Every row comes from one small tree of marks. The marks that hang from a mark follow it in brackets, in the order of their numbers. Every link used is in the known rows. Which tree was each row made from?
Known rows:
Z845[Z378[Z720]]: [.19 .15 .21 .12 .10 -.07 -.01 .15 -.40 .21 .09 -.14 .08 -.03 .05 .11 .05 -.35 -.04 .18 .18 -.09 .04]
Z154[Z378[Z601[Z505]]]: [.17 .11 .10 .16 .01 .02 -.02 .13 -.14 .11 .05 -.10 .09 .06 .03 .02 .14 -.35 -.06 .14 .04 .01 -.02]
Z601[Z505[Z154[Z378[Z720]]]]: [.24 .17 .17 .08 .01 .00 -.01 .07 -.31 .15 -.04 -.11 .09 .10 .00 .05 .01 -.46 .03 .11 .24 -.08 -.11]
Z845[Z378]: [.19 .03 .19 .03 .17 -.05 .05 .14 -.23 .19 .03 -.09 -.01 -.04 -.03 .15 .05 -.14 -.03 .11 .16 -.06 -.05]
Z398[Z378[Z720]]: [.08 .13 .10 .08 .02 -.04 .09 .09 -.25 .17 -.05 -.07 .10 -.10 -.02 -.02 .06 -.22 -.02 .23 .13 -.17 -.02]
Z378[Z154[Z505] Z845]: [.12 .17 .23 .04 .13 .01 -.06 .07 -.10 .17 .14 -.14 .07 -.01 .08 .01 .14 .06 -.13 -.02 .21 -.07 .08]
Z845[Z505]: [.24 .02 .19 .10 .09 -.01 .15 .10 -.08 .11 .10 .07 .01 .10 -.04 .13 .05 -.09 -.06 -.06 .18 -.07 -.02]
Z154[Z378 Z505]: [.22 .12 .06 .05 .03 -.04 -.19 .10 -.02 .09 .12 -.12 .14 -.05 .02 .21 .14 -.22 -.06 -.02 .18 -.04 -.03]
Z154[Z378[Z845] Z505]: [.23 .15 .18 .01 .02 -.04 -.21 .10 .01 .08 .16 -.13 .16 -.06 .03 .12 .18 -.13 -.07 .02 .25 -.06 .06]
Z720[Z378[Z398 Z601[Z505]]]: [.06 .07 .13 .25 .12 .07 .16 .10 -.26 .18 -.05 .00 .04 .13 .12 -.29 .03 -.38 -.24 .22 -.05 .01 .03]
Z845[Z378[Z720] Z505[Z154 Z601]]: [.22 .01 .41 .06 .16 -.03 .10 .11 -.67 .25 .03 -.14 .00 .06 .01 .30 -.06 -.41 -.02 .11 .43 -.09 .02]
Z398[Z378[Z601 Z720 Z845]]: [.06 .21 .27 .12 .02 .01 .04 .08 -.29 .17 -.01 -.11 .11 -.13 .03 -.22 .18 -.18 -.13 .30 .13 -.15 .13]
Z845[Z378[Z154 Z720] Z505]: [.22 .15 .27 .22 .18 .03 .14 .19 -.59 .26 .25 -.11 .11 .11 .05 .22 .14 -.40 -.06 .08 .21 -.03 .09]
Z154[Z378 Z505[Z845]]: [.22 .06 .06 .02 .01 -.03 -.17 .07 .03 .12 .01 -.11 .07 -.02 -.07 .23 .23 -.34 -.01 -.12 .23 -.02 .09]
Z505[Z154 Z601 Z845[Z378[Z720]]]: [.08 -.10 .31 -.08 .13 -.06 .00 .03 -.51 .27 -.29 -.21 -.15 .01 -.08 .20 -.07 -.42 .07 .05 .46 -.08 .09]
Z398[Z378[Z601 Z720]]: [.06 .17 .16 .16 .03 .01 .07 .09 -.30 .17 -.03 -.10 .09 -.12 .02 -.13 .14 -.28 -.11 .26 .05 -.13 .04]
Z378[Z398 Z720]: [.11 .21 .10 .23 .02 -.03 -.04 .04 -.32 .12 .05 -.05 .13 .07 .20 -.09 -.06 -.22 -.16 .17 .11 -.03 .11]
Z845[Z505[Z154[Z378] Z601]]: [.18 -.11 .24 -.03 .09 -.03 .06 .10 -.32 .14 -.07 -.08 -.05 .10 -.04 .25 -.08 -.18 .02 .02 .38 -.06 -.08]
Z845[Z378 Z505]: [.29 .02 .28 .10 .19 .00 .17 .15 -.30 .18 .15 .00 .03 .06 -.07 .26 .11 -.21 -.04 .01 .23 -.04 .00]
Z720[Z378[Z154 Z601]]: [-.03 .01 .09 .17 .15 .03 .09 .18 -.27 .25 -.03 -.09 -.03 .08 .10 -.24 .09 -.32 -.18 .19 -.04 -.03 -.01]
Z505[Z154[Z378] Z601 Z845]: [.06 -.19 .14 -.17 .04 -.07 -.06 .04 -.23 .19 -.35 -.19 -.16 .04 -.12 .19 -.08 -.29 .12 .00 .42 -.05 .00]
Z601[Z505[Z154[Z378]]]: [.24 .10 .16 .03 .04 .00 .03 .06 -.20 .14 -.08 -.08 .04 .10 -.05 .07 .01 -.33 .04 .06 .24 -.06 -.16]
Z378[Z154 Z601]: [.03 .09 .13 .18 .13 .05 .04 .11 -.23 .19 .04 -.13 -.05 .04 .10 -.11 .13 -.11 -.17 .08 -.02 .01 .02]
Z378[Z398 Z601[Z505[Z154]] Z720]: [.15 .31 .28 .34 .05 .09 .00 -.01 -.53 .15 .00 -.09 .11 .12 .22 -.21 .04 -.48 -.25 .18 .09 .03 .12]
Z154[Z378[Z398 Z845] Z505[Z601]]: [.12 .07 .19 .02 .06 -.02 -.15 .05 -.16 .08 .09 -.17 .14 -.03 .14 .18 .01 -.02 -.14 .11 .29 .01 .11]
Z601[Z505[Z154]]: [.24 .10 .21 .03 .08 .00 .10 .01 -.17 .14 -.11 -.03 -.02 .10 -.05 .02 -.04 -.24 .00 .01 .21 -.09 -.17]

Which tree is each row?
[.23 .11 .32 .12 .18 .04 .07 .09 -.40 .21 .00 -.12 -.03 .01 -.02 .04 .13 -.36 -.10 .13 .15 -.02 -.04] : Z845[Z378[Z601[Z505[Z154]]]]
[-.01 .27 .13 .38 .09 .08 -.03 .07 -.55 .19 .11 -.16 .10 .11 .30 -.21 .08 -.31 -.28 .22 -.04 .07 .20] : Z378[Z154 Z398 Z601 Z720]
[.11 .21 .11 .14 -.03 -.03 -.15 .12 -.29 .10 .11 -.13 .23 .05 .17 -.09 .05 -.25 -.08 .26 .20 -.03 .17] : Z154[Z378[Z398 Z720 Z845]]
[.16 .27 .24 .21 -.03 .02 -.09 .13 -.30 .13 .14 -.16 .21 .05 .12 -.10 .19 -.45 -.09 .25 .13 -.04 .16] : Z154[Z378[Z601[Z505] Z720 Z845]]
[.12 .07 .19 .06 .08 .08 .18 .02 -.21 .19 -.22 -.06 -.04 -.04 -.14 -.10 .18 -.30 -.05 .11 .13 -.09 -.03] : Z398[Z378[Z601[Z505[Z154 Z845]]]]
[.17 .06 .17 .08 .09 -.04 .01 .09 -.26 .22 -.06 -.10 -.01 .02 -.07 .10 .13 -.43 .02 .01 .23 -.06 .16] : Z505[Z845[Z378[Z720]]]
[.16 .00 .20 .07 .14 .00 .03 .08 -.17 .21 -.09 -.08 -.09 .00 -.10 .05 .20 -.32 -.04 -.01 .15 -.01 .16] : Z505[Z845[Z378[Z601]]]
[.10 .26 .23 .17 .02 -.02 -.07 .04 -.30 .12 .08 -.06 .17 .06 .21 -.20 -.02 -.10 -.18 .22 .20 -.06 .23] : Z378[Z398 Z720 Z845]
[.30 .01 .33 .03 .19 .01 .09 .12 -.43 .20 .04 -.05 -.04 .06 -.10 .21 .08 -.28 -.03 .01 .36 -.07 -.06] : Z845[Z378 Z505[Z154]]
[.20 .25 .06 .20 -.01 -.01 -.23 .08 -.26 .09 .19 -.14 .26 .00 .17 .13 .12 -.39 -.15 .09 .17 .00 .11] : Z154[Z378[Z398 Z720] Z505]
[.23 .05 .20 .01 .07 .02 .11 -.01 -.12 .17 -.21 -.02 -.09 .13 -.14 .04 .04 -.36 .05 -.10 .27 -.06 -.04] : Z601[Z505[Z154 Z845]]
[.03 .23 .05 .27 .08 .03 -.01 .08 -.47 .19 .10 -.13 .12 .13 .25 -.09 -.02 -.24 -.16 .17 .07 .02 .12] : Z378[Z154 Z398 Z720]
[-.01 .18 .12 .20 .08 .05 .10 .12 -.43 .23 .01 -.16 .08 -.08 .06 -.13 .18 -.29 -.11 .27 .02 -.09 .05] : Z398[Z378[Z154 Z601 Z720]]
[.10 .01 .17 .11 .18 .04 .05 .10 -.27 .25 -.06 -.13 -.10 .03 -.07 .05 .23 -.32 -.04 -.02 .14 .03 .16] : Z505[Z845[Z378[Z154 Z601]]]
[.14 .37 .36 .35 .04 .08 .03 .01 -.41 .13 .13 -.08 .20 .11 .25 -.30 .10 -.30 -.28 .24 .08 .01 .28] : Z378[Z398 Z601[Z505] Z720 Z845]
[.05 .34 .18 .39 .12 .12 -.11 .03 -.51 .19 .20 -.18 .16 .05 .32 -.12 .16 -.35 -.35 .11 .01 .07 .23] : Z378[Z154[Z505] Z398 Z601 Z720]
[.01 .07 .21 .16 .12 .03 .05 .11 -.22 .17 -.03 -.03 .03 .06 .15 -.40 .05 -.19 -.27 .27 .03 -.02 .14] : Z720[Z378[Z398 Z601 Z845]]
[.09 .25 .17 .22 -.02 .02 -.17 .12 -.35 .10 .12 -.15 .21 .03 .21 -.19 .13 -.31 -.18 .29 .12 .02 .24] : Z154[Z378[Z398 Z601 Z720 Z845]]
[.14 .05 .15 .00 .04 -.01 -.15 .09 -.25 .12 -.12 -.15 -.04 -.01 -.01 -.05 .06 -.29 -.04 .11 .22 -.05 -.09] : Z505[Z154[Z378[Z601]]]
[.14 -.01 .12 -.01 .05 -.07 -.13 .09 -.09 .11 .06 -.18 .08 -.06 .04 .33 .02 -.16 -.04 .02 .23 -.03 -.04] : Z154[Z378 Z505[Z601]]
[.13 .03 .21 .04 .24 -.02 .03 .12 -.37 .24 .09 -.20 -.01 -.04 .04 .30 .06 -.15 -.07 .06 .21 -.02 -.02] : Z845[Z378[Z154[Z505[Z601]]]]
[.23 .14 .20 .18 .10 .04 .15 .04 -.31 .21 -.02 -.04 .06 .13 -.03 .09 .10 -.48 -.02 .04 .17 .00 .12] : Z601[Z505[Z845[Z378[Z398 Z720]]]]
[.08 .26 .21 .29 .09 .07 -.10 .04 -.37 .23 .12 -.20 .06 .02 .15 -.04 .27 -.48 -.20 -.03 .08 .00 .25] : Z378[Z154[Z505[Z845]] Z601 Z720]
[.02 .10 .24 .17 .13 .07 .16 .16 -.28 .25 .02 -.09 .03 .12 .10 -.30 .13 -.31 -.18 .22 .02 -.04 .07] : Z720[Z378[Z154 Z601[Z505] Z845]]
[.12 -.06 .26 .15 .27 .06 .25 .15 -.58 .24 .11 -.10 -.01 .14 .07 .30 -.03 -.11 -.10 .10 .24 .07 .06] : Z845[Z378[Z154 Z398] Z505[Z601]]
[.14 .18 .25 .04 -.02 -.01 -.22 .09 -.36 .15 -.05 -.20 .06 .00 .07 -.13 .09 -.36 -.06 .18 .29 -.09 .06] : Z505[Z154[Z378[Z601 Z720 Z845]]]
[.12 .26 .13 .20 .07 .00 -.09 .08 -.34 .21 .19 -.18 .14 .02 .16 .08 .10 -.31 -.12 .02 .13 -.07 .07] : Z378[Z154[Z505] Z720]
[.05 .24 .22 .13 .06 -.02 -.05 .12 -.34 .21 .13 -.17 .13 .06 .16 -.12 .07 -.16 -.07 .17 .20 -.10 .16] : Z378[Z154 Z720 Z845]
[.08 .08 .07 .04 .13 .03 .10 .08 -.17 .19 -.01 -.11 .05 -.11 -.05 .08 .15 -.05 -.07 .09 .11 -.10 -.08] : Z398[Z378[Z154[Z505]]]
[.17 .08 .30 .05 .10 .01 -.08 .04 -.45 .25 -.19 -.17 -.10 .01 -.08 -.02 .16 -.56 -.03 .02 .33 -.05 .15] : Z505[Z154 Z845[Z378[Z601 Z720]]]
[.23 .22 .38 .08 .02 -.02 -.02 .07 -.35 .15 .09 -.06 .11 .08 .06 -.07 .05 -.26 -.07 .08 .39 -.16 .15] : Z378[Z720 Z845[Z505[Z154]]]
[.18 .26 .30 .23 .04 .02 .03 .06 -.36 .12 .18 .00 .20 .13 .19 -.12 .02 -.15 -.19 .14 .25 -.05 .27] : Z378[Z398 Z720 Z845[Z505]]
[-.03 .00 .00 .16 .15 .02 .11 .15 -.29 .23 -.05 -.05 .01 .13 .13 -.20 -.04 -.22 -.17 .21 .01 -.01 -.01] : Z720[Z378[Z154 Z398]]
[.15 -.09 .29 .08 .26 .01 .23 .17 -.51 .26 .12 -.12 -.03 .09 .00 .36 .01 -.15 -.03 .07 .26 .00 .00] : Z845[Z378[Z154] Z505[Z601]]
